Each row was made from one small tree. The marks that hang from a mark follow it in brackets, in the order of their numbers. Every link used is in the known rows. Write each row's tree.
Known rows
K_628{K_112{K_152{K_569{K_110} K_609{K_558 K_736}} K_824}}: [ 2.19 -2.42  1.61  3.29  1.19 -1.24  1.39 -1.90  2.47 -1.56  1.60  0.33
 -0.09 -1.50  0.33 -5.00 -2.09  2.56  2.38  0.74 -1.63  0.83  2.64 -2.07
  2.62  2.40  3.45 -4.75  0.08  1.10  1.25 -0.20 -2.65]
K_736{K_609{K_558}}: [ 0.09  0.91 -1.94  0.80  0.40  0.71  1.04  0.14  2.91  2.79 -0.54  2.00
 -0.03 -0.22  0.58 -0.99 -7.31  2.74  0.04  1.08 -1.12  0.69  1.19  0.62
 -0.71  1.40  0.24  2.13 -0.79 -0.03  0.64 -0.04 -0.55]
K_112{K_824{K_569}}: [ 0.79 -1.14 -2.91  0.21 -0.09  0.61  0.11  1.50  1.31  2.48 -0.37  0.67
 -0.20  0.71  0.73  0.75  2.86 -2.20  1.18  0.78 -0.70 -0.49 -0.88 -0.56
 -0.10  1.39 -0.74 -0.06  0.24  1.32  1.08  0.27 -0.40]
K_628{K_112{K_152{K_569} K_824}}: [ 0.67 -3.44 -1.12  2.43 -0.11 -1.72 -0.31 -1.66 -0.59 -2.11  1.15 -0.87
  1.80 -1.34  1.24 -4.18  2.65 -0.70  3.77  0.95 -1.05  0.54  2.59 -1.42
  0.85  2.48  0.97 -7.16  0.11  2.23  3.01  0.08 -0.75]
K_152{K_112{K_824{K_569{K_110}}} K_609{K_736}}: [ 3.30  1.27  2.26  2.24 -1.11  1.80  1.79  0.36  2.97  2.96  1.92  1.43
 -0.35 -0.44 -1.23 -0.17 -0.93 -2.23 -1.12 -0.24 -1.29 -0.17 -1.53 -1.98
  2.71 -0.41  2.63 -2.33  1.10 -1.35 -1.45 -0.11 -3.01]
K_558{K_609}: [-0.80  0.70 -1.19  0.20 -0.63  0.28  0.21  0.68  3.09 -0.98  0.15  0.53
 -0.31 -0.16  0.66  0.53 -0.62  0.81 -0.06  0.66  0.93  0.50  0.12 -0.39
 -0.40 -0.11  0.76  1.05 -0.71 -0.20  0.71  0.67 -0.41]
K_152{K_112 K_609}: [ 1.35  1.36  2.17  1.35 -1.74  0.15  1.20 -1.04 -0.28 -0.98  2.85 -0.30
  1.30 -1.49  0.47 -0.16 -0.54 -1.23 -0.96 -1.25 -0.88 -0.39 -0.61 -1.06
  1.59 -1.18  1.21 -1.99 -0.10 -2.18 -1.38  0.07 -1.96]
K_152{K_112{K_628} K_569{K_824} K_609{K_558}}: [ 2.23  3.73  1.82  2.56 -1.95  1.46  3.34 -2.98  0.48 -4.09  3.27 -1.39
  1.30 -0.76  1.67 -2.31 -0.70  0.21 -3.05 -0.74 -2.46  0.40  0.56 -1.60
  1.87  0.96  2.65 -4.89 -1.40 -3.33 -1.41 -0.45 -2.89]
K_152{K_569{K_824{K_609{K_558}}}}: [ 2.37  1.43  0.67 -0.26  0.14  2.43  2.05 -0.30  1.97  0.26  0.02 -1.42
 -2.17  1.59  0.26 -0.78 -4.48  1.57 -1.42 -0.24 -0.65  0.78  0.92 -0.50
 -0.02  0.63  0.01 -0.74 -0.74 -0.59 -0.68 -0.42 -0.54]
K_628{K_112{K_152 K_824}}: [-0.52 -3.97 -1.34  2.59 -0.04 -1.52 -0.92 -1.02 -0.34 -0.98  0.06  0.06
  2.56 -1.34  1.38 -3.51  2.78 -0.72  3.52  0.37 -0.50 -0.10  0.54 -0.92
  0.33  1.52  0.24 -5.14  0.36  3.07  3.32 -0.24 -0.10]
K_152{K_609}: [ 0.79 -0.06  0.95  0.21  0.47  0.17  0.69 -1.03 -0.02 -1.43  1.12  0.07
 -0.60 -0.62  0.30 -0.39 -0.55  0.52  0.01 -1.31 -0.68 -0.50  0.37 -0.84
  0.88 -0.81  0.76  1.71  0.30 -0.62 -0.79 -0.10 -1.16]
K_569{K_152{K_112{K_628} K_609{K_736}}}: [ 1.55  2.67  2.64  1.91 -0.99  0.68  1.56  0.12  1.39 -1.03  3.26  1.04
  2.14 -1.14 -1.89 -0.60 -1.77 -1.16 -2.83 -1.25 -1.93 -1.12 -1.02 -1.23
  3.26 -3.97  0.31 -4.92  0.59 -1.17 -1.21 -0.67 -3.23]
K_824{K_609}: [ 0.02  0.70 -1.11 -0.73  0.87  1.48  0.40  1.26  1.93  1.11 -0.30  0.33
 -0.61  1.01  0.20  0.61 -3.80 -0.58 -0.71 -0.69  0.20 -0.20 -0.15 -0.27
 -0.81 -0.94 -0.92  0.21  0.45  1.22  0.91 -0.34  0.54]
K_628{K_112{K_152 K_824{K_569{K_110} K_609{K_736}}}}: [ 1.21 -1.84 -1.44  1.98  2.10  1.85  0.24  1.24  3.52  2.25 -0.96  1.21
 -0.11  0.87 -0.38 -2.82 -1.63 -1.04  1.66  0.47  0.10  0.07 -0.49 -1.32
  0.13  1.16  0.33 -5.18  1.30  4.13  1.41 -0.28  0.59]
K_569{K_110 K_152{K_112{K_628 K_824} K_609}}: [ 2.93  1.50  0.86  2.84 -1.65  1.79  2.41 -0.02  0.25  0.13  3.16  1.06
  2.07 -0.91  0.32 -0.52  2.61 -2.73 -1.29 -1.54 -2.72 -0.19 -1.90 -1.46
  4.43 -0.98  2.04 -7.55  2.20 -0.60 -0.68 -0.82 -4.26]
K_628{K_112{K_824}}: [-1.36 -2.47 -2.52  1.76 -0.66 -1.07 -0.56 -0.07 -0.28 -0.68 -0.30  0.69
  1.36 -1.01  1.07 -2.42  2.24 -0.21  1.67  0.21 -0.16 -0.23 -0.20 -0.31
  1.55  0.97  0.29 -2.86 -0.34  1.27  3.32  0.16 -1.66]
K_628{K_112{K_824{K_569{K_110 K_152{K_609{K_558 K_736}}}}}}: [ 2.30 -0.41 -1.15  1.98  1.76  1.29  1.99  2.46  3.56  1.79  0.18  1.95
 -1.28  0.06  0.16 -1.87 -1.59  2.58 -0.52  0.74 -0.96 -0.82 -1.56 -0.76
  3.90  0.13  0.00 -1.73 -0.26  1.06 -0.77 -0.18 -3.56]
K_628{K_112{K_152}}: [-0.36 -2.47 -0.21  1.88  0.80 -0.76 -0.47 -1.04 -0.62 -2.32  0.07 -0.58
  1.83 -0.78  1.10 -3.40  1.23  0.57  1.86  0.40  0.19 -0.16  0.42 -0.27
 -0.28  0.91 -0.10 -4.48 -0.19  2.47  0.87  0.05  1.03]
K_112{K_152{K_609{K_736}} K_628 K_824{K_569}}: [ 0.69 -0.52 -0.93  2.38  1.64  0.20  0.18 -1.46  2.96 -0.91  1.38  1.48
  2.12 -0.75  0.05 -2.68  2.51 -3.18  1.54 -0.05 -2.41 -0.27  0.59 -2.41
 -0.68  0.49  1.74 -3.22  1.25  3.21  2.03 -0.42  0.21]
K_824{K_112 K_569 K_609}: [ 0.96  2.28 -2.36 -2.94  3.34  4.28  1.28  4.15  4.40  2.93 -1.61  0.69
 -0.87  2.85  0.52  1.70  0.39 -2.38 -2.10  0.13  1.34 -0.87 -0.70 -0.62
 -2.55 -0.90 -3.86  0.93 -0.82  0.82  1.99  0.20  1.65]
K_569{K_110 K_824{K_609{K_558}}}: [ 2.56  1.72  1.00  0.13  0.91  4.77  2.30  0.70  2.82  2.50 -1.72 -0.29
 -2.73  2.63  0.44  0.02 -4.71  1.77 -2.16 -1.02 -0.03  1.19 -2.20  0.23
  0.29  0.39  1.16  0.42  0.67  0.11 -2.07 -0.61  0.13]
K_609{K_736}: [-0.09  0.53  2.25  0.06  0.17 -0.31 -0.21  0.14  1.86  1.09  0.01  0.92
 -0.66 -0.11 -2.58 -0.46 -3.32  0.69 -0.80  0.45  0.22  0.07  0.13 -0.29
  0.20 -1.48  0.65  0.71  0.18 -0.26  0.12  0.03 -0.36]
K_824{K_569{K_110 K_152{K_112{K_628} K_609{K_558 K_736}}}}: [ 3.77  4.34  0.81  1.54  0.96  3.42  3.31  2.19  4.17  1.26  1.97  1.72
 -0.22  0.53 -0.18  0.14 -2.28  0.51 -4.17  0.25 -1.58 -0.53 -2.48 -0.94
  3.29 -0.66  0.44 -3.70 -0.12 -1.04 -4.58 -0.43 -3.10]

Which tree is each row?
[ 1.20  3.83  2.84  2.43 -1.51 -0.47  2.01 -2.91  0.97 -3.64  3.84  0.04
  1.62 -1.81 -1.49 -2.42 -1.96 -1.16 -2.68 -0.52 -2.10  0.34  2.32 -2.28
  2.28 -0.70  3.00 -5.90 -0.05 -2.96 -0.32 -0.11 -3.19] : K_152{K_112{K_628} K_569 K_609{K_736}}
[ 3.49  0.78  4.55 -0.19  3.17  1.70  2.14 -0.61  4.10 -0.52  1.10  0.05
 -0.60  0.32 -0.56 -2.62 -1.38  1.64 -0.05  0.64 -0.21  0.64  3.35 -2.13
  0.28  0.88  1.67 -1.48 -0.12 -1.02  1.04 -0.13 -0.43] : K_824{K_112{K_152{K_569{K_110} K_609{K_558 K_736}}}}
[ 0.64  1.90 -1.99  2.40 -1.47  0.76  1.56 -0.58  1.10 -1.19  2.51  1.05
  2.77 -0.99  1.91 -0.62  3.74 -4.28 -1.03 -0.87 -2.31 -0.62 -1.34 -1.98
  1.29  0.45  1.36 -4.47  0.27 -0.43  1.05 -0.04 -2.23] : K_152{K_112{K_628 K_824{K_569}} K_609}
[ 1.22 -1.34 -1.62  1.98  2.47  1.52  0.87  2.06  5.13  2.66 -1.03  1.55
 -0.12  0.64  0.83 -2.95 -3.71  0.96  1.10  1.08 -0.21  0.11 -0.65 -1.01
  0.41  2.01  0.56 -3.36  0.17  3.82  1.46 -0.16  0.22] : K_628{K_112{K_152 K_824{K_569{K_110} K_609{K_558 K_736}}}}
[ 3.12  1.43 -0.35 -2.04  2.84  3.75  2.04  3.51  2.53  1.45  0.41  0.40
 -0.73  1.66 -0.08  1.39  3.72 -1.33 -1.57 -0.10  0.26 -1.75 -1.18 -0.77
  0.41 -2.27 -4.16  0.27 -0.61 -0.01 -0.72  0.06 -0.82] : K_824{K_112 K_569{K_152{K_609}}}
[ 0.71 -2.07 -0.20  1.87  0.62 -1.08  0.04 -2.04 -1.09 -3.45  1.08 -1.50
  1.40 -0.97  0.90 -4.18  0.88  1.02  1.95  0.80  0.02  0.51  2.48 -1.00
  0.33  1.82  0.30 -6.66 -0.59  1.49  0.70  0.19  0.12] : K_628{K_112{K_152{K_569}}}
[ 2.88  3.92  3.78  0.60  1.92  3.67  3.47 -1.86  3.69 -1.68  0.46  0.30
 -2.06  1.17 -1.04 -2.84 -1.32  2.20 -3.16 -0.20 -1.22  1.15  1.63 -1.66
  1.96  0.20  3.12 -1.25 -0.18 -2.93  0.05 -0.63 -2.34] : K_152{K_569{K_110 K_824{K_112{K_628}}} K_609{K_558 K_736}}
[ 0.94  3.79  1.19 -0.87  1.44  3.25  2.29  0.11  4.51 -0.47 -0.75 -0.20
 -0.66  1.94 -0.95 -1.79 -3.08  0.27 -3.31  0.06 -0.43  0.68  1.64 -0.87
 -0.96 -0.54 -0.23 -1.59 -1.02 -1.29  2.81 -0.55 -0.27] : K_152{K_569{K_824{K_112{K_628} K_609{K_558 K_736}}}}
[ 2.24  3.20  0.77  0.17  4.71  3.69  2.44  0.55  5.70 -0.12 -0.49  1.56
  0.55  1.19  0.68 -1.99  1.80 -0.30 -2.06  0.59 -0.30 -0.04  0.38 -1.85
 -1.16  1.26  0.99 -1.69 -0.06  0.75  0.69 -0.35  1.04] : K_824{K_112{K_152{K_609{K_558 K_736}} K_628} K_569{K_110}}
[ 1.33  0.09  3.40  2.30 -2.43 -0.88  0.79 -0.48  1.71  1.34  2.61  0.99
  1.27 -1.76 -1.38 -0.70 -2.14 -1.94 -0.06 -0.86 -1.32 -0.29 -0.31 -1.87
  2.48 -1.85  2.43 -1.57  0.68 -1.60  1.15 -0.11 -2.98] : K_152{K_112{K_824} K_609{K_736}}
[ 1.37 -2.37 -3.10  1.65  1.88  2.19  0.30  1.25  2.31  1.52 -0.70  0.58
  0.35  0.95  1.71 -2.41  0.75 -1.47  2.13  0.40 -0.35  0.04 -0.86 -1.14
  0.07  2.14 -0.07 -5.64  0.99  4.26  1.18 -0.22  0.68] : K_628{K_112{K_152 K_824{K_569{K_110} K_609}}}
[ 3.30  0.37  2.55  0.68 -0.42  1.74  2.00 -3.15 -1.13 -2.48  1.78 -1.93
 -2.08  0.37 -0.70 -1.42  0.09  0.27 -0.09 -1.07 -1.24  0.34  1.30 -1.48
  1.26 -0.25  1.30 -1.16  0.26 -1.86 -2.09 -0.29 -1.94] : K_152{K_569{K_824} K_609}
[ 1.19  1.31  1.09 -1.77  1.20  4.74  1.24  1.59  2.11  2.03 -1.80 -0.51
 -0.95  2.85 -0.73  0.29  0.00 -1.98 -1.75 -1.20  1.09 -0.16 -1.49 -0.24
 -1.83 -2.30 -2.26  0.22  0.29 -0.20  2.33 -0.24  1.34] : K_569{K_824{K_112 K_609}}
[ 5.68  1.90  6.50  1.78 -1.67  4.47  2.98 -0.18  0.56  2.51  2.10 -0.22
 -1.48  0.66 -3.27 -0.22 -2.31 -0.14 -2.73 -1.72 -1.10 -0.07 -3.60 -0.96
  4.36 -3.84  1.20 -4.57  2.14 -2.22 -5.39 -0.85 -3.65] : K_569{K_110 K_152{K_112 K_609{K_736}} K_824}
[ 3.72  1.75  2.43 -0.43  4.55  3.73  2.33  1.85  5.57  2.03 -0.55  1.21
 -1.33  1.41  0.13 -1.02  0.09  0.80 -0.83  1.04  0.60 -0.02  0.13 -1.77
 -0.88  0.81  0.12  0.62 -0.19  0.27 -0.68  0.00  0.83] : K_824{K_112{K_152{K_609{K_558 K_736}}} K_569{K_110}}
[ 2.81  0.31  0.95 -0.67  0.08  4.31  1.63  1.99  0.95  2.40  0.00 -0.77
 -1.43  2.22 -1.26  0.96 -2.57 -0.67 -1.27 -1.69 -0.20 -0.73 -2.86  0.32
  0.79 -3.56 -3.05 -1.79  1.14  1.29 -1.88 -0.93 -0.35] : K_569{K_152 K_824{K_609}}
[ 2.46  2.56  2.69  3.38 -2.12  0.22  2.31 -2.89  1.51 -1.65  3.62  0.68
  1.24 -1.51 -1.26 -2.50 -0.32 -2.49 -1.60 -0.54 -2.98  1.25  1.89 -2.75
  3.82  0.70  5.37 -7.82  1.66 -2.37  0.87 -0.58 -4.52] : K_152{K_112{K_628 K_824} K_569{K_110} K_609{K_736}}
[ 1.91  0.24 -0.68  2.87  2.56  1.06  1.57 -0.82  4.77 -0.09  0.92  2.10
  0.91 -0.18  1.12 -2.86  0.23 -0.69  0.46  0.32 -2.27  0.13  0.25 -2.23
  0.38  2.47  3.43 -2.43  1.00  2.62  0.84 -0.65 -0.34] : K_112{K_152{K_609{K_558 K_736}} K_628 K_824{K_569{K_110}}}
[-0.77 -2.57 -0.72  2.14  1.27 -0.87 -0.11  1.00  4.39  0.87 -0.52  1.03
  1.28 -0.67  0.74 -3.54 -4.54  1.15  2.08  0.38 -0.47 -0.31  0.48 -1.00
  0.19  0.62  0.45 -2.44 -0.44  3.59  3.89 -0.20  0.11] : K_628{K_112{K_152 K_824{K_609{K_558 K_736}}}}
[-0.58 -3.50 -2.22  1.83  0.82 -0.27 -0.48  0.10  1.36 -0.18 -0.17  0.15
  1.95 -0.31  1.43 -3.28 -0.29 -1.27  3.06 -0.35 -0.16 -0.10  0.35 -0.93
 -0.34  0.76 -0.34 -4.73  0.65  4.10  3.92 -0.26  0.55] : K_628{K_112{K_152 K_824{K_609}}}
[ 4.90  3.18  2.52  0.99  0.79  3.25  3.02  2.90  3.98  3.17  1.90  1.21
 -1.49  0.66 -0.70  1.07 -3.77  1.33 -3.37  0.47 -0.96 -0.57 -2.62 -0.85
  3.62 -1.13 -0.17 -1.73 -0.27 -1.33 -5.56 -0.37 -3.02] : K_824{K_569{K_110 K_152{K_112 K_609{K_558 K_736}}}}
[ 0.87  2.54  0.18 -0.39  4.35  2.14  1.74  0.88  5.43 -1.01  0.00  1.41
  1.54  0.64  0.76 -1.89  1.74 -0.76 -1.54  0.63 -0.36 -0.98  0.77 -1.66
 -2.12  0.44 -0.50 -0.24 -1.27  1.05  1.86 -0.16  1.38] : K_824{K_112{K_152{K_609{K_558 K_736}} K_628} K_569}
[ 1.76  2.43  3.21 -0.07  2.37  5.86  1.70 -0.42  3.99  1.33 -1.87  0.54
  0.15  3.02 -2.11 -2.13 -0.40 -2.34 -2.23 -1.02  0.35  1.00 -0.91 -1.38
 -1.86 -1.43  1.01 -4.62  2.28  1.19  1.96 -1.01  2.29] : K_569{K_110 K_824{K_112{K_152 K_628} K_609{K_736}}}
[ 3.07  5.25 -0.42  0.55  1.62  4.46  3.24  4.27  6.86  3.74  0.54  2.17
 -0.34  1.82 -0.33  1.13 -6.63  0.07 -5.18  0.63 -0.94 -0.23 -2.68 -0.38
  1.94 -1.07 -0.81 -4.11 -0.04  0.56 -3.08 -0.71 -1.44] : K_824{K_569{K_110 K_152{K_112{K_628}}} K_609{K_558 K_736}}
[ 1.66 -1.61  0.03  2.39  1.46 -0.15  1.00 -0.06  4.03  0.44  0.35  0.52
  0.08 -0.11  0.25 -4.31 -4.81  1.86  1.72  1.06 -0.83  1.09  2.35 -1.30
  1.40  2.40  2.13 -5.73  0.34  2.59  2.53 -0.42 -1.18] : K_628{K_112{K_152{K_569{K_110}} K_824{K_609{K_558 K_736}}}}
[ 2.19  2.81 -0.14 -0.80  2.65  4.21  1.52  2.55  5.05  4.05 -1.27  1.56
 -3.13  2.44 -2.10  1.03 -5.49 -0.26 -2.64  0.34  0.65  0.19 -1.30 -0.60
 -0.02 -0.40 -0.14 -0.13  1.30  1.36 -2.29 -0.22  0.31] : K_824{K_569{K_110} K_609{K_736}}
[-1.93  1.01 -4.36  0.83  0.52  0.19  0.74  1.13  3.72  0.10 -0.31  1.76
  1.89  0.16  2.53 -0.87 -1.62 -1.15 -0.56 -0.56 -1.93 -0.07  0.36 -0.22
 -0.16  1.06  0.80 -0.93 -0.35  2.04  4.96 -0.69 -0.67] : K_112{K_628 K_824{K_609{K_558}}}
[ 1.04  1.64  1.91 -0.17  0.65  2.68  1.33  1.10  4.22  2.62 -1.39  0.25
 -2.05  1.78 -1.43 -0.21 -7.30  1.91 -2.02 -0.52  0.09 -0.02 -1.53  0.08
 -0.42 -1.87 -0.11  2.65 -0.23  0.00 -0.31 -0.57  0.28] : K_569{K_824{K_609{K_558 K_736}}}
[-0.05 -0.22  0.07  1.88  1.56 -0.05  0.44 -3.02  0.18 -4.27  1.82  0.01
  2.60 -1.20  1.23 -2.99  2.28 -1.62  1.01 -1.20 -1.81 -0.23  1.16 -1.53
 -0.80  0.50  1.93 -3.77  1.00  1.88  0.79 -0.48  0.94] : K_112{K_152{K_609} K_628}
[ 1.36 -1.47 -1.56  1.51  0.77  0.38  0.85  1.77  1.96  0.75  0.72  1.62
 -0.23 -0.36 -1.04 -1.65  0.33  0.20  0.50  0.16 -0.65 -1.36 -1.19 -0.99
  3.02 -1.61 -1.29 -2.16 -0.02  1.63  0.32  0.01 -3.19] : K_628{K_112{K_824{K_569{K_152{K_609{K_736}}}}}}
[ 1.31  2.37 -0.06 -0.69  3.22  3.24  1.54 -0.30  3.07 -1.43  0.19  0.04
  1.38  1.72  0.49 -2.17  1.40 -2.93 -0.81 -0.20 -0.23  0.77  2.84 -1.75
 -1.89  1.21  0.34 -7.18  0.89  1.51  3.68 -0.66  1.64] : K_824{K_112{K_152{K_569{K_110}} K_628} K_609}
[ 3.35  2.91  2.24  0.19  0.97  4.46  2.99 -2.99 -0.02 -2.95  0.88 -0.74
 -1.41  1.41 -0.26 -2.23  4.05 -1.15 -2.17 -1.06 -0.95  1.17  1.40 -1.67
  1.25  0.34  2.26 -4.23  1.11 -2.48  0.15 -0.63 -1.97] : K_152{K_569{K_110 K_824{K_112{K_628}}} K_609}
[ 0.33  2.44 -2.92 -1.77  4.25  4.11  1.20  2.09  4.57  0.11 -0.96  0.57
  2.16  2.27  1.43 -0.61  2.77 -3.98 -1.47  0.02  0.35 -0.76 -0.03 -1.30
 -3.94  0.17 -2.89 -3.67 -0.01  2.98  3.32 -0.39  3.55] : K_824{K_112{K_152 K_628} K_569 K_609}
[-1.68  3.70 -2.61 -1.44  2.79  2.49  1.71  2.49  5.43 -0.06 -1.48  1.35
  1.64  1.26  2.18 -0.56 -1.39 -0.42 -2.92 -0.32  0.25 -0.25  0.59 -0.13
 -1.99 -0.15 -1.54  0.44 -1.73  0.35  5.20 -0.43  0.69] : K_824{K_112{K_628} K_609{K_558}}
[ 2.66  5.44  2.48  2.07 -1.33  3.87  3.44 -1.13  3.38  0.20  1.25 -0.39
  0.00  1.06 -0.79 -1.90 -5.02 -0.32 -4.50 -0.18 -1.58  1.85 -0.10 -1.20
  1.56  0.77  3.28 -7.34  0.34 -2.45 -1.37 -0.67 -1.89] : K_152{K_112{K_628} K_569{K_110 K_824{K_609{K_558 K_736}}}}
